What can hang from each mark:
j_968: j_140 j_598
j_140: j_117 j_799 j_968
j_297: j_598
j_799: j_140
j_117: j_140 j_815
j_598: j_271 j_297 j_968

Every row comes from one small tree of marks. The marks that hang from a mark follow it in brackets, in the order of their numbers. Every link used is in the known rows. Which tree was each row made from?
Known rows:
j_297{j_598}: [-1.25 -0.08  0.24  0.52  0.27 -0.47  0.34 -0.77 -0.62  0.91  0.13 -0.90
 -1.35  0.46 -0.48 -1.07 -1.23]
j_598{j_271 j_297 j_968{j_140}}: [-0.66 -0.40 -2.23  0.53 -1.66 -0.98 -0.65 -0.49  3.19  0.09 -0.47 -1.21
 -0.45  0.60 -3.18 -0.56 -2.15]
j_799{j_140{j_117 j_968{j_598}}}: [-2.04  0.32 -6.71  0.66 -3.43 -1.55 -0.69 -3.27 -0.61  2.04 -1.06  3.16
 -2.33  2.20 -0.58  0.21 -0.22]
j_799{j_140{j_117{j_815} j_968{j_598}}}: [-1.72  0.73 -5.58  0.29 -4.99 -1.64 -0.36 -3.28 -0.02  0.75 -1.22  3.25
 -2.08  2.63  1.13 -0.03 -0.63]
j_968{j_140{j_117{j_815}} j_598}: [-1.78  1.66 -3.49 -0.02 -4.21 -0.92  0.99 -2.60  0.32 -0.09 -0.17  2.59
 -1.86  1.77  0.83 -0.20 -1.02]
j_117{j_140{j_799 j_968{j_598{j_271}}} j_815}: [-1.40 -0.93 -4.08  0.23 -3.20 -1.08  0.66 -3.31  2.58 -0.93 -1.29 -1.00
 -0.24 -1.05  1.32 -1.11 -1.44]
j_117{j_140}: [-0.53  0.01 -1.66  0.41 -2.20 -0.09  1.43 -0.87  0.79 -1.60  0.15 -1.45
 -0.91 -0.11  0.16 -1.68 -1.54]
j_968{j_140{j_117 j_799} j_598{j_271 j_297}}: [-2.55  0.56 -4.30  0.62 -0.51 -1.04 -0.90 -2.14  2.23  1.98 -0.61  1.33
 -1.10 -0.64 -3.75  0.11 -0.85]
j_297{j_598{j_271 j_968}}: [-1.20 -0.73  0.05  0.44  0.36 -0.87 -0.17 -1.60  0.55  2.04 -1.18 -2.01
 -0.50  1.21 -0.89 -0.93 -1.98]
j_968{j_140{j_117{j_815} j_799} j_598}: [-2.10  1.16 -3.65  0.17 -2.96 -1.04 -0.20 -2.90  1.30  0.68 -0.70  2.69
 -1.60 -0.55  0.66 -0.20 -0.46]
j_117{j_140{j_968{j_598}}}: [-1.23 -0.80 -5.83  0.49 -2.94 -0.74  1.58 -3.37  0.38 -0.34 -0.29 -0.32
 -1.05  0.63  0.49 -0.93 -1.45]
j_799{j_140}: [-0.71  0.12 -0.57  0.50 -2.32 -0.59 -0.93  0.56  0.66  0.03  0.11  0.74
 -2.52 -0.03 -1.07 -0.94 -0.84]
j_297{j_598{j_968}}: [-1.06 -0.73 -0.60  0.55  0.29 -0.73 -0.05 -1.95 -0.07  2.16 -0.85 -1.15
 -0.76  1.05 -0.38 -0.97 -1.79]
j_140{j_968}: [-0.90 -0.22 -4.90  0.54 -1.93 -1.07 -0.66 -1.63  0.61 -1.11 -0.30 -0.46
 -0.80  0.37  0.01 -0.99 -0.46]
j_598{j_271 j_297 j_968{j_140{j_117 j_799}}}: [-1.59  0.14 -4.33  0.78 -0.71 -1.46 -1.79 -2.16  3.32  1.69 -1.69  0.44
  0.05 -0.20 -3.20 -0.16 -1.02]
j_799{j_140{j_117{j_815} j_968}}: [-1.00  0.96 -4.90  0.41 -5.15 -1.75 -0.87 -2.11  0.51 -0.71 -1.32  2.53
 -1.53  2.49  1.49 -0.40 -0.21]
j_598{j_271 j_968}: [-0.93 -0.42 -1.68  0.25 -1.08 -0.71 -0.78 -0.99  1.64  0.28 -1.09 -1.86
 -0.40  0.48 -1.14 -1.12 -1.72]

Write each row's tree:
[-1.25 -0.88 -4.87  0.32 -3.24 -0.97  0.73 -3.69  1.94 -0.85 -1.02 -0.07
 -0.57 -1.26  1.90 -1.16 -1.30]
j_117{j_140{j_799 j_968{j_598}} j_815}
[-1.22  1.15 -5.92  0.23 -3.88 -1.48 -0.24 -2.95  0.29 -1.56 -1.16  0.97
 -0.25  2.28  1.94 -0.80 -0.27]
j_140{j_117{j_815} j_968}
[-0.47 -0.61 -3.99  0.46 -3.37 -1.10  0.24 -2.62  2.50 -2.29 -1.08 -0.82
  0.06 -1.38  2.27 -1.54 -0.88]
j_117{j_140{j_799 j_968} j_815}
[-1.11  0.83 -4.71  0.50 -2.90 -1.28 -0.25 -2.59  0.83  0.91 -1.00  1.60
 -0.89  1.75 -0.32 -0.24 -0.74]
j_598{j_968{j_140{j_117}}}
[-2.31  0.53 -7.76  0.49 -2.19 -1.28 -0.11 -4.02 -0.81  1.10 -0.89  1.67
 -1.10  2.00 -0.21 -0.19 -0.30]
j_140{j_117 j_968{j_598}}
[-1.92 -0.02 -2.24  0.80 -0.12 -1.67 -0.82 -3.19  1.40  3.36 -2.02  0.69
 -0.49  0.39 -0.86  0.11 -0.60]
j_297{j_598{j_271 j_968{j_140{j_117 j_799}}}}
[-1.67 -1.50 -5.52  0.77 -0.80 -0.93  0.04 -2.94  2.84  0.40 -0.95 -1.56
 -0.03 -1.37 -2.48 -0.86 -1.69]
j_117{j_140{j_799 j_968{j_598{j_271 j_297}}}}
[-2.37  0.52 -5.00  0.73 -0.56 -0.91 -0.80 -2.44  1.59  2.09 -0.25  2.26
 -1.43 -0.75 -3.18  0.03 -0.69]
j_968{j_140{j_117 j_799} j_598{j_297}}
[-2.14  0.87 -5.87  0.01 -3.71 -1.51  0.15 -3.70  0.40 -0.18 -1.34  0.90
 -0.53  2.59  0.95 -0.36 -0.87]
j_140{j_117{j_815} j_968{j_598{j_271}}}
[-1.62  1.04 -3.90  0.68 -1.51 -1.11 -1.07 -1.81  1.30  0.49 -0.58  2.01
 -1.25 -1.10 -0.64 -0.36  0.39]
j_968{j_140{j_117 j_799}}
[-0.49 -0.04 -0.68  0.24 -2.52 -0.33  0.60 -1.16  2.33 -2.05 -0.58 -1.10
 -0.41 -2.04  1.60 -1.87 -1.39]
j_117{j_140{j_799} j_815}
[-2.78 -0.20 -7.40  0.75 -0.05 -1.49 -1.66 -3.60  1.66  1.90 -1.55  0.54
 -0.07  0.01 -3.14 -0.09 -0.55]
j_140{j_117 j_799 j_968{j_598{j_271 j_297}}}
[-1.62  0.02 -2.18  0.37 -1.44 -0.56  0.26 -0.51  2.10  0.40  0.64 -0.28
 -1.62  0.19 -3.67 -0.31 -1.98]
j_968{j_140 j_598{j_271 j_297}}
[-1.13  0.62 -3.98  0.52 -2.32 -1.40 -1.39 -2.49  3.27  0.49 -1.54  1.48
  0.07  0.08 -0.94 -0.42 -1.27]
j_598{j_297 j_968{j_140{j_117{j_815} j_799}}}
[-1.28  0.55 -5.95  0.80 -3.65 -1.69 -1.20 -2.22 -0.07  0.61 -1.16  2.36
 -1.77  2.12 -0.15 -0.16  0.22]
j_799{j_140{j_117 j_968}}
[-1.44  0.44 -1.83  0.53 -1.77 -1.59 -0.42 -3.50  1.32  2.24 -1.86  1.69
 -0.52  0.66  1.40 -0.20 -0.88]
j_297{j_598{j_968{j_140{j_117{j_815} j_799}}}}
[-1.82 -0.78 -5.32  0.49 -0.98 -1.02 -0.56 -1.95  1.55  0.32 -0.34 -1.13
 -0.65  0.81 -3.05 -0.53 -1.69]
j_140{j_968{j_598{j_271 j_297}}}
[-0.94  1.11 -3.07  0.20 -3.63 -1.38 -0.25 -1.78  2.88 -0.35 -1.27  0.31
  0.09  2.57 -1.31 -0.38 -2.01]
j_598{j_271 j_297 j_968{j_140{j_117{j_815}}}}
[-1.56  0.65 -5.87  0.44 -2.60 -1.61 -1.45 -3.30  1.31 -0.80 -1.72  1.25
  0.05 -0.04  1.63 -0.78  0.27]
j_140{j_117{j_815} j_799 j_968}
